In the rows, zero is written as 128.
Known rows, with every way that one mark hangs from another:
todi(sanun): [123 144 137 114 120 126 106 131 125 114 129 118 119 133 154 134 137 133
 149 110 115 137 169 102 145 112 111 139 138 125 143 114 145 135 143 126
 144 131 164 127 139 113 131 141 151 114 119 120 130 130 134 135 143 119
 151 119 114 131 122 135 133 100 112 125 130 163 135 127 122 133 175 145
 138 128 157]
tifi(levekoz sanun): [116 130 154 154 126 135 132 125 118 119  95 134  85 154 120 139 153  98
 137 125 114 140 168 156 125  79 123 112 141  84 124 133 135  95 133 110
 149 154 170 158 133 173  88 150  71 116 124  90 120 147 126 146 131 124
 107  78 158 178 153 121 121 102 174 101  95  87 145 107 128 146 136 112
 166 113 117]
sanun(levekoz tifi(todi(dofe volaf))): [106 143 153 118 173 125 113 167 135 179 110 154 188 150 125 140 163 118
 129 166 141  97 143  91  80 115 135 131 149 100 188 161 172  45 111 145
 201 132 111 124 186  94  83 164 212 120 130 137  71 142 132 129 129 122
 123  89 150 151 114  92  77  86 135 153 134 208  91 126 109 196 185 141
 109 135 102]
volaf(todi(sanun(levekoz))): [111 126 166 113 161 176 125 143 112 118 113 129 108  66 154  81 142 158
 170 120 133 118 170  95 124 125 124 154 141 128 169 109 135  98 170 174
 113 123 161  96 155  85 139 147 143 133 128 110 131 121 154 104 137 129
 141 110 117 124 120 124 149 103 109 142 130 174 156 140 126 142 167 129
 122 145 209]
levekoz(dofe sanun volaf): [156 152 134 121 133 163  70 157 137 117 101 108 166 143 131 168 149 119
 187 191 140 178 137 146  88  92 108  67 148 118  97 100  93 116 119 125
  88  60 146 171 111 127 120 153 112 157 148  49 138 129  77 172  95 145
 124 134 144 143 165 149 110 159 151  81  96 168 135 123 110 168 122 126
 105 123 154]
sanun(levekoz(todi(dofe volaf)) tifi): [127 110 154  94 180 163  85 185 145 164 138 139 203 121 154 156 167 134
 149 156 181 116 118  79  96 123 138 126 142 108 193 142 147  62 122 137
 169 109 108 120 192  78 108 152 205 151 121 122  84 170 123 128 110 126
 129  84 164 124 110  99  51 124 120 147 125 214  89 132 122 181 165 147
  87 139 163]
tifi(todi(dofe(levekoz) sanun volaf)): [ 85 187 108  93 149 115  83 121 115 136  95 123 190 185 169 148 192 127
 148 121  95 132 134  85 120 105 111  56 127  72 170 146 177  95 114 117
 162 145 174 156 171  70  95 163 182  89 105 132  90 162 127 134 190  89
 139  65 100 117 117 127  82  64 137 115 100 210 113  89 113 178 239 135
 150  85 132]
levekoz(volaf(todi(tifi))): [133 155 147  91 126 183  84 144 125 124  48 127 119  70 149 105 109 122
 150 129  94 127 123 144 108 123 112  93  95 163 147 103 128 151 147 162
 129  97 154 133 143 104 137 142 123 106 117 125 152 151 101  99  91 145
 166 120 137  84  98 137  97 142 117 150 113 180 118 141 140 123 126 139
  78 135 196]
volaf(todi): [113 104 135 109 122 168 134 118 128 142  80 103 118  59 139  85 123 126
 154 104 105 119 119 141 115 133 127 122 124 135 141 117 125 132 135 163
  99 132 126 117 130 114 152 125 108 130 130 131 144 131 140 106 120 134
 138 126 128 104 119 129 133 122 102 153 124 135 140 127 132 119  95 122
 120 139 203]
sanun(levekoz(volaf) tifi(dofe) todi): [148 123 167 143 172 182 151 190 124 165 151 173 168 102 118 171 143 129
 125 238 171 112 171  90  78 115 128 151 154 137 142 138 121  14 146 135
 194 132 125 106 181 125  91 165 196 172 150 126 112 119 113 127  65 168
 105 154 206 157 125 123  71 166 162 129 110 182  89 135 128 184 154 110
 101 144 120]
sanun(tifi(dofe) todi(volaf)): [113  96 135 161 135 157 168 167 130 170 141 133 178 110 145 171 156 120
 111 174 140 120 139  78  86 114 133 139 142 111 164 155 144  53 104 133
 208 149  86 107 161 117  89 137 201 153 127 137 102 135 126 118  95 118
 138 133 188 157 135 124  56 130 144 136 149 180  74 114 121 184 117 134
 105 131 113]
volaf(todi(dofe(levekoz))): [102 128 103 102 153 173 103 103 131 144  80 130 161 102 133 100 111 122
 163 105 101  75 103 154 119 141 108  49 100  99 158 122 137 115 142 156
 101 157 156 146 137  61 139 128 132 132 135 124 119 151 150 117 140 118
 130  91 120  92 114 126 103  98 123 145 114 157 134 100 121 126 154 118
 127 104 188]
todi(dofe(tifi) sanun volaf): [110 168 109  98 147 106  80 126 131 104 137 126 189 175 169 147 107 130
 120  90 112 128 116  83 128 135 119 110  99 133 155 129 172 135 118 124
 162  99 157 149 161  63 173 139 202  99  94 135  85 167 135 133 165  92
 138 105  98 105 118 119  88  82 118 105 156 203 121 116 115 126 221 201
 120 102 132]
tifi(dofe): [101 129 130 155 125 139 140 135 145 140 125 133 148 123 117 149 133 105
 141 157 124 108 140 154 137 101 119 115 125 104 132 138 129 111 133 118
 137 130 149 130 132 146 117 116 145 119 133 124 133 127 116 131 133 129
 116 149 132 146 139 129 130 121 154 116 125 112 123 114 118 149 140 122
 139 122 123]
dofe(levekoz(volaf) tifi todi): [ 95 156  83  78 184 155 132  78  95 107 104 152 178 212 129 163  80 111
  89 165 113 184  90 121 151 197 140  11  91 148  71 119  97 116 118 121
 145 136 125 193 121  70 199 149 119 132 128 124 136 152 106 151 106 139
  77 112 104  72 111 151  69 116 172  80  48 121 133 126 179 145 196 131
 124  61 116]
todi(dofe(levekoz) sanun(tifi) volaf): [126 163 112 109 158 123  86 134 140 147 134 142 202 167 163 161 140 148
 132  94 128 112 139  63 118 131 122  73 118 118 168 147 168 110 131 132
 189 156 139 135 177  46 103 158 226  99 117 125  75 160 139 131 145  92
 154  73 122 110 122 123  57  92 134 115 135 218 111  96 110 141 248 167
 120  94 132]
tifi(dofe levekoz(sanun volaf)): [125 182 156 143 152 172  95 145 125 122 124 126 136 118 131 146 178 100
 147 215 117 155 181 165 129  93 115  54 148  85 103 115 101  92 115 101
 137 114 182 186 139 170 105 149  74 112 131  61 148 135  85 175 110 166
 105 124 154 182 164 172 126 138 196  81  40 127 143 111 125 171 136 107
 145 114 141]
tifi(levekoz): [126 132 139 128 142 127 135 124 118 134 138 119 111 140 114 103 145 115
 114 148 122 133 152 146 140 136 134 105 126 101 137 140 126 100 133 115
 138 158 154 136 140 142 113 133  87 128 131 120 123 146 132 131 131 118
 122 110 143 144 134 134 130 125 170 111 111 106 138 120 131 142 141 111
 146 121 124]
tifi(dofe todi(sanun volaf)): [ 71 157 141 136 113 122 125 148 115 150  93  96 163 152 175 147 202 112
 138 170  89 149 170 102 136  73 108 101 150  64 166 144 167 101 108 117
 183 121 164 130 160 140  84 148 169  86 112 129 117 137 116 133 177  98
 137 142 119 148 142 134 124  68 140 115 115 173 104 114 109 195 175 141
 149 119 143]
sanun(levekoz): [133 142 150 129 165 135 141 152 122 128 145 149 129 123 127 122 123 145
 133 149 148 126 146 106 131 139 145 149 138 128 147 115 132  88 141 137
 141 125 127 115 153 111 119 145 143 133 139 117 124 118 141 127 121 131
 113 121 131 135 129 115 142 126 128 133 126 145 143 129 129 134 152 118
 115 132 132]
levekoz(tifi(todi)): [ 87 101 144 120 133 160 106 134 114 113  90 128 106 146 122 128 121  85
 176 160 117 130 162 155 106 116 104  94 104 115 146 105 121  98 142 139
 145 112 154 154 138 143 132 146 124 137 124 106 131 127 119 133 143 148
 117 118 140 144 137 110 106 122 159 131 169 139  93 117 132 166 138 126
 112 127 105]
sanun(todi(dofe tifi(levekoz) volaf)): [124 154 143  94 163 126  88 166 126 126 126 147 153 142 144 110 162 107
 117 131 104  88 130 106  79 118 123 106  84  95 188 142 176  64 112 118
 190 129 145 137 190  91  89 166 186 115 114 137  85 180 127 123 137  96
 152  74 170 128 109 124  41 107 162 143 148 219  87 110 107 157 173 151
 108 122 115]
volaf(todi(sanun tifi)): [103 135 153  95 115 162  92 135 133 104  75 128 100  77 171  92 101 120
 179  85  92  99 167 118 137 105 102 127 101 126 183  84 151 142 187 152
 139 114 193 109 143  87 137 149 160 107 114 117 147 160 149  98 124 108
 186 107 118 102 122 132 112  89  88 145 152 201 120 137 120 125 190 155
 114 136 204]
todi(dofe): [116 145 107 116 136 123  95 131 146 137 123 133 164 143 123 132 136 114
 123 115 117  69 109 134 118 120 126 117 110 106 146 133 143 118 135 124
 115 115 146 142 131 115 119 124 162 122 117 127 106 143 128 133 147 114
 129 114 127 119 129 120 113 117 125 131 139 149 121 135 106 130 155 139
 137 129 126]
sanun(todi(tifi)): [131 108 140 122 130 146 120 155 114  98 133 164 120 110 137 132 107 113
 142 134 131 101 151 103  96 128 114 147  99 126 164 111 148  87 164 126
 164 138 138 103 154 110 115 157 177 146 126 130 131 142 137 120 105 116
 147 113 168 127 134 117  71 125 126 151 153 178  87 126 122 143 158 141
  96 133 117]

Rows:
[ 95 160 147 158 165 167 153 152 117 139  58 147 149 188 120 181 187 109
 119 199 110 146 138 126 132  71 132  88 161  78 103 130 111  52 115 109
 150 106 163 165 149 155 105 170 135 137 136  99 137 156  95 163 117 148
  64 111 140 147 145 121 110  87 173  94  47 121 135 141 132 199 158  99
 148 117 113] | tifi(dofe(todi) sanun(levekoz(volaf)))
[ 79 152 112 136 153 140 119 108 138 108 113 172 143 159 126 161  90  99
 143 162 112  84 159 171 166 114 114  67  79  87 146 120 135 101 163 111
 164 163 172 152 153  96 124 136 171 107 126 130 146 153 128 132 115 106
 132 115 123 126 128 130  85 103 176 117 113 134 118  86 132 151 228 122
 140  95 108] | todi(tifi(dofe(levekoz)))
[111  82 129  96 133 165  71 161 123 111 123 112 153 124 156 151 179 110
 211 175 128 152 136 122 116  97  95 104 134  66 166  94 119  97 149 127
 102  67 176 139 133 120 126 151 154 164 122  85 133 161 113 148 130  91
 142 119 140 127 142 117 102 102 138 113 130 171 111 123 119 186 170 126
 113 127 196] | levekoz(dofe todi(sanun))
[159 118 167  76 184 199  97 183 131 150 146 158 156 100 133 160 146 131
 156 209 188 164 140  87 100 140 133 124 157 144 147 119 108  57 131 135
 157 107 121 134 166 108 104 164 155 163 142 100 112 137  95 138  68 178
 114 114 180 124 114 124  69 157 124 123  85 170 104 142 153 186 150 120
  76 136 159] | sanun(levekoz(todi volaf) tifi)
[138 116 131 103 144 190 103 141 135 143  49 107 152  89 127 107 145 114
 161 179 113 145  88 174  93 109 108  82 118 123 128 111  95 128 129 159
  70  79 141 136 112 115 130 133  93 151 133 109 151 149  99 134  91 123
 140 137 147  99 121 134 114 160 132 123 115 163 134 138 117 152  80 113
  83 136 194] | levekoz(dofe volaf(todi))
[124 123 153 150 149 156 126 175 113 127 121 172 138 137 113 151 161 118
 153 145 142  73 153  98  77  75 117 164 161  91 166 137 152  36 146 131
 144 134 153 128 159 117  86 172 193 162 129 102  88 139 132 131 135 127
 107  73 169 166 144  95  93 100 141 129 130 169 118 116 112 170 164 105
 134 137 116] | tifi(sanun(levekoz todi(dofe)))
[112 130 135 117 185 130 109 145 123 104 154 128 169 176 148 148  99 136
 134 151 136 192 149  77 123 141 135 122  99 127 147 125 155  86 137 136
 145  74 129 117 168  69 166 170 191 141 121 103 107 156 127 146 133  69
 119 116 112 119 143 113  89 104 154  96 158 196 143 112 100 157 225 170
 113 113 140] | todi(sanun(levekoz(dofe(tifi))) volaf)
[160 107 146 133 170 167 148 157 112 130 154 128 176 122 159 166 151 153
 168 147 161 171 177  42  77 138 119  84 152 140 124 136 125  60 122 132
 190 169  74 133 160  69 111 168 193 165 127  65 104 137 140 138  87 140
 134  65 173 149 151 139  47 131 130 118  93 194  98  84 141 164 165 132
 108 102 138] | dofe(levekoz(sanun(tifi todi(volaf))))
[144 128 145 107 136 135 119 163 121 113 117 127 148 118 153 135 143 132
 126 128 122 144 131  68  85 114 131 146 101 137 164 128 166  99 126 129
 187 125  98 118 162  93 109 154 196 130 113 135 108 155 128 114 114 106
 173  97 155 116 117 125  62 126 119 150 148 209  83 119 122 144 149 149
  84 142 127] | sanun(todi(tifi volaf))
[100 135 128 105 125 168  78 133 137 125  79 117 144  79 157  94 139 126
 176  94  94  68 134 129 113 104 101 126 124 105 175 112 155 126 158 152
 107 120 192 131 138  85 143 137 157 119 116 120 105 154 140 109 152 121
 160 107 113 109 116 121 116  81  95 135 145 187 142 140 109 123 175 147
 127 133 214] | volaf(todi(dofe sanun))
[ 92  84 135 150 143 158  93 165 121 134 113 156 146 153 113 152 131  84
 221 200 132 128 187 138  81 108  97  75 152  68 151 100 109  58 156 150
 149  96 148 149 140 148  95 170 151 178 130  42 123 128 121 158  83 122
 124 108 168 197 173 128  83 105 157 110 118 167 100 107 119 216 151 133
 116 138 120] | levekoz(dofe sanun(tifi(todi)))
[ 59 175 132 127 138 122 124 117 106 139  97 107 176 171 162 152 182 114
 143 178  83 145 173 107 151  92 116  51 134  51 149 146 152  86 104 114
 174 156 165 148 159 109  92 157 166  93 113 133 112 140 126 148 171  92
 124 115 111 143 130 136 103  63 165 110  87 166 107  83 128 196 215 129
 167  86 142] | tifi(dofe(levekoz) todi(sanun volaf))
[121 151 151 128 153 146  80 144 125  76 121 152 100 125 142 121 119  95
 171 137 111 128 214 159 136 120 119  80 109  96 134  94 132 104 170 118
 158 129 176 162 149 122 116 154 118 107 123  61 141 149 124 146 100 136
 137  80 148 173 167 147 105 106 168 117  98 151 132 110 116 152 186 147
 129 117 135] | todi(tifi(levekoz(sanun)))
[ 64 144 139 140 124 133 137 144 122 164  82 101 167 155 138 138 192 113
 123 177  92 134 123 134 125  77 130  99 136  67 157 147 148  88  81 120
 162 123 133 146 156 151  88 132 145 108 123 146 124 137 108 137 148 103
 115 130 134 146 135 123 124  81 152 127 114 153 102 120 123 192 121 117
 147 123 121] | tifi(dofe todi(volaf))
[106 128 170 134 146 189 120 140 126 104  50 161  75  80 137 123 103 116
 188 103 111 100 185 128 112  77 129 133 113 110 166 101 135  96 185 155
 146 131 172 113 160 109 115 157 149 130 132 105 149 142 145 103 107 127
 140  75 137 134 134 104 110  88 114 144 132 151 142 127 122 148 168 137
 116 139 182] | volaf(todi(tifi(sanun(levekoz))))
[114 109 122 101 137 179  47 168 123 113 123 128 166 108 154 157 169 107
 214 141 148 103 145 131 106  98  95  79 136  73 155 104 119  98 138 128
 102  83 165 178 136 112 130 133 151 142 121  52 118 169 114 147 123 152
 138  81 137 147 157 149  90  97 119 120  97 177 115 125 121 177 150 131
 119 131 210] | levekoz(sanun todi(dofe))
[ 59 145 145 177 108 126 145 148 118 154  51 112 134 159 134 164 207  98
 138 155  83 142 143 136 119  35 113  95 159  49 159 157 151  85  81 109
 179 131 151 157 155 177  71 140 140 100 114 123 120 151 115 145 149 106
 117 107 139 180 147 119 114  57 165 116  91 125 100  99 128 199 138 120
 176 111 112] | tifi(dofe sanun todi(volaf))
[ 73  99 127 151 148 198 121 134 123  94  93 113 156 151 128 181 158  74
 201 176 121 133 177 172 146 100 103  44  96  83 123  90 101  75 140 106
 134  85 153 180 122 134 155 146 149 145 126  35 147 140 113 162 112 163
 101 119 146 158 180 140  93  78 176  84 126 138 131 127 134 174 142 136
 123 118 142] | levekoz(sanun tifi(dofe(todi)))
[136 133 128 106 134 124 121 162 125 154 121 114 195 128 144 135 180 140
 106 117 129 109  95  76  71 115 122 132 119 117 163 161 161  96  91 128
 149 117  97 135 159  86 107 135 203 140 122 149  83 157 127 120 145 112
 148 102 147 119 121 109  72 114 121 145 145 206  87 116 110 149 113 143
 108 128 135] | sanun(todi(dofe volaf))
[ 75 142 174 132 165 176 116 154 136 116  93 160 115  68 153 117 112 124
 177 137 106  72 202 131 143 100 105 135 103  97 204  96 149  80 203 158
 156 120 194 107 167  90 124 158 181 125 125 110 142 143 153 102 127 104
 160 130 123 136 124 126 117  83 124 136 147 198 140 120 106 166 225 141
 118 140 211] | volaf(todi(sanun(levekoz) tifi(dofe)))
[130 148 111  78 173 191  67 115  95  79 152 144 165 145 162 183  98 112
 186 187 151 207 147 111 141 162 110  13 119 141  92  97  83 101 148 131
 114 102 152 204 127  83 193 147 105 142 131  43 152 147  89 171  90 177
  94  89 138 105 144 177  75 147 167  77  23 149 123 108 174 176 190 132
  99  74 188] | dofe(levekoz(sanun todi volaf) tifi)
[ 71 128 156 156 152 141 147 146 134 183  98 124 150 156 125 132 176  92
 112 202  94 129 172 140 120 104 122  83 149  45 175 155 155  49 102 111
 217 168 139 141 175 160  64 150 134 113 118 141 107 149 119 140 129 108
 116 107 176 176 133 133  80  96 191 130  96 147  86 107 123 212 147 123
 150 116  92] | sanun(tifi(dofe levekoz todi(volaf)))
[107 135 144 106 147 161  97 136 105  98  74 142 131 148 168 181 150 109
 175 111 119 182 145  97 135  72 123  57 114  90 164 113 140 112 120 111
 178 138 148 163 159  79 100 171 163 113 116  92 128 183 115 136 124 102
 143  46 147 101 131 108  53  83 149 112  85 160 111  89 146 181 202 137
 114  89 164] | dofe(levekoz(todi(tifi(sanun) volaf)))
[ 94 118 154 108 173 173  89 158 133  96  85 143 122  82 133  96 102 117
 215 146 116 106 181 133 108 115 113 129  97 108 193  75 142  87 201 163
 118  86 188  97 158  71 128 165 179 154 124  91 145 149 150 112 114  77
 168 113 125 122 138 109  99  93 125 143 179 215 149 126  96 147 221 145
  90 150 207] | volaf(todi(sanun(levekoz(dofe)) tifi))
[ 60  91 108 151 155 176 137 125 126 112  94 126 156 167 117 175 137  72
 151 179 112 104 133 176 139 121 116  72  77  96 138 114 108  86 128 113
 142  96 152 158 130 140 157 139 149 148 125 100 145 154 122 142 129 136
  91 137 148 124 153 128  87  92 174  99 156 123 108 122 139 170 143 122
 129 115 112] | levekoz(tifi(dofe(todi)))
[ 96  74 142 192 127 196 148 156 115 102 105 145 106 123 109 182 146  78
 193 169 128 109 185 159  90  54  80 121 110  98 145 113 116  57 148 121
 156 127 164 144 146 172 101 154 163 165 120  77 138 147 122 140 118 140
 103 119 197 184 171 104  67 117 182 108 166 125  92 105 129 175 125 123
 131 129 107] | levekoz(tifi(dofe sanun(todi)))
[118 180 174 129 141 154 120 156  91 126  76 151 107 158 131 149 178 114
 141 181 115 173 169 112  97  62 118 117 167 107 125 120 122  72 122 134
 144 116 154 157 156 162  65 176 120 117 141 100 124 130  96 165 120 155
  80  89 153 161 143 112 125 109 149 116  61 132 131 137 139 191 159  97
 135 135 110] | tifi(sanun(levekoz(volaf)) todi)
